Each row was made from one small tree. The marks that hang from a mark follow it in brackets, in alphabetical order. Every link used is in the known rows. Write each row's tree.
In the rows, zero is written as 128.
Known rows
funi(nimo(nimaz zaben(rugu)) tene(gimila virabem)): [ 98  90 110 178 143 145  96 103  96 152 118  92  82 137 150 118 175 106
 150 116 156 170 104 145]
funi(nimo(nimaz zaben(gike(mogi) rugu))): [ 84 105 128 155 117 182 146  97 139 120 143  84  81 159 160  96 166 142
 196 101 167 165 150 144]
nimo(nimaz): [111 160 130 134 122 117 157 134 141  94  77 122 135 133 136 128 152 137
 124 105 102 119 152  83]
gike(mogi zaben(nimo)): [145 148 181 124 178 161 120  83 144  95 113 153 215  99 135 126  79 179
 118 167 153 146 102 195]
nimo(nimaz zaben(gike rugu)): [ 89 135 125 150  78 154 156 104 145 143 127 114  91 195 149 135 173 131
 172  63 166 143 177 104]
giti(rugu): [132  93 106  96 116  83 135 143 156 124 123 148 156 124  98 117 120 125
  61 135 101 114 114 127]
funi(nimo(nimaz zaben(gike rugu)) tene(gimila)): [ 69  63  72 166  99 179 111 119 123 150 132 105  92 171 145 102 172 136
 179  92 164 187 104 135]
tene(funi(nimo(nimaz zaben(rugu))) gimila): [132 139 120 154 125 125 110 123 104 124 125 105  84  98 170 104 175 113
 153 152 132 135 141  88]
nimo(nimaz zaben(rugu(giti))): [ 91 146 133 147 109 111 147  93 104 124 126 122 119 178 119 150 182 121
 137  72 146 110 200  95]
funi(nimo(nimaz zaben) tene(gimila virabem)): [104 103 105 187 153 159 106 107  91 135 115 109  94 114 151 113 170 115
 154 132 133 158  84 132]
gimila(tene(funi(nimo(nimaz zaben(gike))) virabem)): [156 151 140 142 159 125 115 122 108 125 160  92  59 118 136 149 129  84
 144 155 122 139 128 100]
gimila(tene): [145 116 140 100 107  79 102 148 137  91 112 149 160 138  93 144 107 139
  93 143 112 123 144  98]
virabem(tene): [144 115 109  90  83  92 110 180 144  98 108 147 159 132  78 124 116 110
 104 140  95  90 113  87]
gike(mogi zaben(rugu)): [138 154 195 108 160 127 124  95 124 140  93 138 179 120 120 135  97 178
 118 154 163 164 139 190]
rugu(giti): [105 133  94 102 106  91 177 163 133 125 150 145 174 108  85 128  94 127
  74 110  75  66 146 115]
nimaz(nimo(zaben(gike))): [113  89  97 107  86 173 164 150 170 132 133 192 116 157 122 142 133 193
 173  85 111 107 129 101]
gimila(tene(funi(nimo(zaben(gike))) virabem)): [159 135 133 128 150 123 113 136 123 131 172 104  73 109 127 144 111  86
 132 164 119 128 118 112]
funi(tene(gimila)): [118  92  76 121 104 120 106 169 134 137  93 170 176 123 109 117 118 145
  86 138 104 139  89 116]
gimila(tene(funi(nimo(nimaz zaben(rugu))) virabem)): [157 145 158 136 170  96  93 110 101 119 140  84  63 129 131 160 149  74
 129 154 138 142 152 100]
mogi(gike(zaben(rugu(giti)))): [137 148 167  99 146 109 161 145 128 159 115 150 175 141  86 138  88 158
 126 101 110  82 126 190]
nimo(nimaz zaben): [105 156 142 163 118 141 142  95 122  95  90 142 124 150 143 139 191 144
 159 100 129 114 169  74]
mogi(gike(zaben(nimo(nimaz)))): [144 158 176 128 170 151 149 122 148 108  92 151 184 136 124 132 103 163
 153 109 116  98  98 177]
nimaz(nimo(zaben(gike(mogi) rugu))): [120  83 117  98  93 170 142 135 158 148 141 180 110 176 126 139 133 191
 172  93 145 140 151 131]
tene(funi gimila virabem): [189 184 132 129 135  83 130 167 108 163 134 130 109  37 161 119  96  82
  72 192  85  99 104 107]

Which tree is each row?
[161 137 102 116 108  99  87 170 100 100 120 116 111  94 118 105 139  90
 130 174  95 114 100  69]	virabem(tene(funi(nimo(nimaz)) gimila))
[102 120 102 111 103 154 154 114 152 140 207  94 145 177 140 114  84 106
 115  80 170 158 157 185]	zaben(gike(mogi) nimo(nimaz) rugu(giti))
[170 156 124 140 149 104 131 161 115 150 146  96  86  27 170  97 105  83
  99 192  89 108  85 126]	tene(funi(nimo) gimila virabem)
[116  79 120 101 101 138 135 136 160 125 107 181 118 172 116 155 158 182
 154  85 129 109 158 102]	nimaz(nimo(zaben(rugu)))
[ 98 145 151 127 148 117 150  86 141 115 123 110 184 149 114 157 106 135
 105  81 155 121 141 170]	gike(zaben(nimo(nimaz) rugu(giti)))
[117 149 103 135 169 143 152 146 148  96 106  88  87 101 148 116 160 107
 146 142  90 119 130  77]	tene(funi(nimo(nimaz)))
[184 162 148 107 159  76 103 151 117 123 133 124 109 101 112 163 101  82
  80 178  97 116 133  93]	gimila(tene(funi virabem))
[166 153 133 158 147 119 122 137 102 150 154 110  79  39 175 104 130  88
 122 189 105 104  96 120]	tene(funi(nimo(zaben)) gimila virabem)
[113  90 105  94  93 159 154 136 139 155 168 181 115 172 109 143 120 183
 159  85 134 123 158 136]	nimaz(nimo(zaben(gike(mogi) rugu(giti))))
[140 171 189 140 191 165 123  67 127  85  99 139 198 109 147 133 102 175
 135 155 157 160 114 181]	gike(mogi zaben(nimo(nimaz)))
[100 140 148 153 107 125 131  92 126 114  92 121 110 183 141 145 198 132
 153  82 158 130 192  89]	nimo(nimaz zaben(rugu))
[180 141 102  94  87  80  85 188 109 117 121 155 142  93 101 118 114  93
  97 182  88  96 104  66]	virabem(tene(funi gimila))
[132 149 168 116 162 126 151 119 134 132 122 135 180 157 107 142  97 144
 135  86 129  94 124 194]	mogi(gike(zaben(nimo(nimaz) rugu(giti))))
[106 115 117 118  81 147 152 117 128 168 189 143 132 165 116 122 117 139
 135 101 158 125 171 153]	nimo(zaben(gike(mogi) rugu(giti)))
[168 139 141 116 171  92 104 147 121 114 142  97  90  92 120 145 107  82
 103 179 100 123 118 109]	gimila(tene(funi(nimo) virabem))
[159 135 108 130 107 111  80 150  90 100 126 128 105 103 119 110 158  93
 148 171 109 111 108  64]	virabem(tene(funi(nimo(nimaz zaben)) gimila))
[126 161 180 124 180 135 126  63 110 116 135 119 194 135 123 144  94 151
 112 127 174 158 147 202]	gike(mogi zaben(nimo(nimaz) rugu(giti)))
[138 113  95 132 124 109 112 166 122 163 108 151 151  98 120 125 103 115
  72 150 101 133  76 136]	funi(tene(gimila virabem))
[105 144 144 148  97 167 141  90 123 143 135 120  97 185 155 127 166 143
 177  91 177 167 181 124]	nimo(nimaz zaben(gike(mogi) rugu))
[ 96  71  87 100  62 150 153 154 227 137 173 101 148 180 146 108  86 110
 110  70 167 137 125 171]	zaben(gike nimo rugu)
[109  73  95 167 138 154 103 128 113 146 133 127 114  99 137 105 143 120
 136 147 129 140  67 151]	funi(nimo(zaben) tene(gimila virabem))
[113  77  85 145 142 135 114 160 129 146 122 109 124  84 132  97 112 115
 107 152 106 146  55 159]	funi(nimo tene(gimila virabem))
[130 159 180 103 161 114 139  96 102 150 127 139 189 116  97 141  81 167
 102 145 149 143 149 196]	gike(mogi zaben(rugu(giti)))
